Each row comes from the steps of one path. Every step used is in the known rows, and no mark comes twice. Write the path behind each row, first mark first.
(in the rows, 128 means zero)
Known rows
konan-mosovup-riro: [140 152  89 126 118 128 130 143  98 123 105 165 131  85 109 114  96  94
 142 138  89 165 135 103]
mosovup-nuron: [164 147 133 185 123 141 127 137 129 123 100 155 104  88 137 118  93 139
 139 161 115 137 148  88]
riro-mosovup-konan-nuron-nume: [149 167  99 158 167 110 144  93 113 130 111 149 127  74 137  93 101  97
 120 130 117 130 123  72]
nolenu-riro: [161 156 100 169 127 140 137 152 128 110 127 162 120  81  95 127 107  88
 133 157 123 133 192  88]
konan-mosovup-nuron-nume: [136 153 139 156  82 141 131 111  99 131  81 166 134  83 136 118  87 116
 155 155 101 181  71 107]
nume-nuron-mosovup-nolenu-dere: [133 114 184 206 137 116 129 141 138 116 119 167 119  72 109 121  98 135
 131 163 102 143 159 100]
nuron-mosovup-nolenu-riro-nume: [121 160 176 196 120 113 151 131 128 119 117 174 104  67  89 122 103  65
 112 162 119 143 156  92]
dere-nolenu-riro-nume-nuron: [129 143 121 231 131 129 127 151 154 177 133 174  97  74  98 184  96  63
 149 150 182 141 116  85]
konan-mosovup-nolenu: [158 142 131 137  99 136 156 141 114 124 100 160 132  86  99 129  94 113
 134 149  81 121 153 101]
nume-riro-nolenu-dere: [135 188  92 185 164 130  99 172 167 127 110 164 116  73 107 161  93 111
 179 153 166  93 157  94]
nuron-nume-riro: [124 175 148 137 112 146  96 139 119 105  98 165 130  50 129 121  97  80
 153 143 127 154 154  88]
nuron-konan-mosovup: [159 117 116 141 118 142 156 150  95 127 133 162 131  79  94 124  93 103
 152 138  78 126  93 106]
dere-nolenu-sopap: [155 119  91 203 149 130 137 154 149 134 118 165 110  89  78 160  90 107
 186 152 163 103 172  85]
riro-mosovup-nolenu-dere: [139 156 144 200 149 126 146 140 143 148 121 150 121  71 108 106  96 112
  91 169 106 120 181  76]
nume-nuron-mosovup: [137 117 183 182 150 116 122 141 115 101 127 169 118  67 120 116  98 119
 134 131  98 120 147  97]
riro-nolenu-mosovup: [148 168  96 194 163 131 129 150 115 134 110 167 104  81 102 137  76 123
 179 143 139  72 133  95]
nuron-konan-mosovup-nolenu: [156 103 130 145 102 143 164 151 106 136 123 161 130  78  89 120  94 111
 146 155  75 132 108 106]
nolenu-riro-mosovup: [141 164 120 185 153 128 139 143 128 135 140 157 124  70 101 106 102  77
  99 149 117 123 174  78]
konan-nuron: [193 157  80 134 144 122 153 135 127 113 123 162 108 102 122 129  94 130
 135 161  89  86 158  81]
nume-nuron: [156 132 151 177 134 143 119 150 126 123 127 160 111  71 125 133  97 124
 131 134 104 129 165  89]
dere-nolenu: [156 108  93 185 147 131 136 164 137 131 114 164 120  88  97 154  97  99
 164 152 160  80 160  88]
nuron-konan: [159 107 119 163 133 149 145 159 109 118 140 159 116  72  98 116 100 104
 142 149 101 121 136  92]
konan-nuron-nume-riro-mosovup: [144 188 123 128 151 117 119 117 130 137 116 164 124  66 144 108  86  96
 130 150 102 119 111  75]
nume-nuron-konan-mosovup: [152 101 149 163 120 143 136 149 105 143 141 164 124  70 111 132  91 120
 150 132  77 146  82 105]
konan-mosovup: [162 157 112 131 114 133 147 140 102 116 109 161 132  86 103 133  94 105
 140 130  82 117 137 101]

Which path is each row?
[138 175 110 163 163 136  99 173 151 122 107 165 117  67 111 149  92  99
 176 137 160  72 157  92]
nume-riro-nolenu
[121 188 116 174 123 133 120 140 113 145 116 168  89  68 119 127  98  61
 109 146 124 179 142  81]
mosovup-riro-nume
[137 159 172 176 166 131 106 152 143 161 127 151 110  55 141  98  86 112
 130 141 105 134 106  81]
nume-riro-mosovup-nuron-konan
[138 144 136 173  89 140 168 142 115 166 133 168 111  71  82 140  95  70
 132 159  96 170  80 102]
nuron-konan-mosovup-nolenu-riro-nume
[126 117 119 217 119 128 143 151 136 194 145 177 108  75  87 182  91  61
 167 145 160 157  42 100]
dere-nolenu-riro-nume-nuron-konan-mosovup
[155 139  88 131 164  93 142 130 113 102 121 174 113  97 120  95  96 115
 138 162  90 123 134  92]
konan-nuron-mosovup-riro
[133 157 150 215 115 142 132 144 130 165 154 170  90  59 103 150  99  66
 122 148 126 182  98  86]
nolenu-riro-nume-nuron-konan
[159 135  96 192 158 125 138 153 124 144 113 164 104  86 100 144  80 117
 180 143 142  89 148  90]
dere-nolenu-mosovup
[195 163  60 139 162 114 152 116 130 105 107 149 108  99 125 125 108 133
 151 132 114 112 173  82]
mosovup-konan-nuron
[196 190  72 151 170 110 152 109 113 120 107 150  92  93 127 113  88 147
 168 127  91 119 160  84]
nolenu-mosovup-konan-nuron
[141 202 123 193 112 136 139 137 131 138 130 167  92  69  98 150 103  53
 112 149 131 154 155  81]
nolenu-riro-nume
[152 106 117 154  99 144 164 153 114 140 130 164 132  80  78 121  98  97
 149 165  89 151 113 107]
nuron-konan-mosovup-nolenu-riro
[115 185 116 185 107 131 104 129 140 150  77 170 133  81 132 146  81 117
 195 166 150 172  45 113]
konan-mosovup-nuron-nume-riro-nolenu-dere
[135 169 159 180  84 133 146 131 130 165 117 170 110  72 102 155  93  83
 120 149 100 178 111  99]
konan-mosovup-nolenu-riro-nume-nuron
[107 182 110 182 129 139  92 147 144 122  95 171 131  60 116 147  93  88
 184 163 177 141 120  96]
nuron-nume-riro-nolenu-dere
[166 132 113 151 143  98 165 128 136 105 121 174 116 100 100 110  99 119
 134 181  94 105 158  92]
konan-nuron-mosovup-nolenu-riro
[173 143 113 139 161  97 157 126 118  91 124 171 114  98 115 110  94 126
 139 155  83  81 135  90]
konan-nuron-mosovup
[140 121 162 183 165 110 120 126 116  95 115 159 120  65 123 113 109 119
 148 110 116 139 156  97]
nume-nuron-mosovup-konan
[121 173 173 214 128 118 127 129 127 136 138 177  95  62 106 142 100  62
 116 139 126 166 118  90]
nolenu-riro-nume-nuron-mosovup
[170 176 136 190 136 134 130 129 116 136 100 155  88  83 138 107  74 155
 156 152  91 142 138  90]
nolenu-mosovup-nuron
[139 182 139 146 138 119 127 112 150 145 109 164 120  67 124 108  80 108
 141 167 103 139 135  71]
konan-nuron-nume-riro-mosovup-nolenu-sopap
[143 171  84 169 154 113 144  99 124 133 120 154 130  75 120  98 107  78
 125 146 136 157 132  77]
nolenu-riro-mosovup-konan-nuron-nume
[168 161  72 138 135 121 144  98 115 104  96 155 122  87 132 116 107 113
 158 141 126 148 143  83]
mosovup-konan-nuron-nume
[146 174  99 159 147 130 121 143  99 127 113 161  98  75 117  95  82 116
 149 145  93 162 172  90]
nolenu-mosovup-riro
[138 117 172 168 135 115 148 142 116  90 107 167 124  74  97 100 101 108
 126 156  99 105 181  97]
nuron-mosovup-nolenu
[155 111 133 161 104 142 166 144 113 141 127 162 123  78  74 126  88 115
 163 157  77 148 114 102]
nuron-konan-mosovup-nolenu-sopap
[142 159  71 213 154 134 130 159 144 126 113 164 118  90  93 158  96 117
 166 169 167  89 145  96]
riro-nolenu-dere
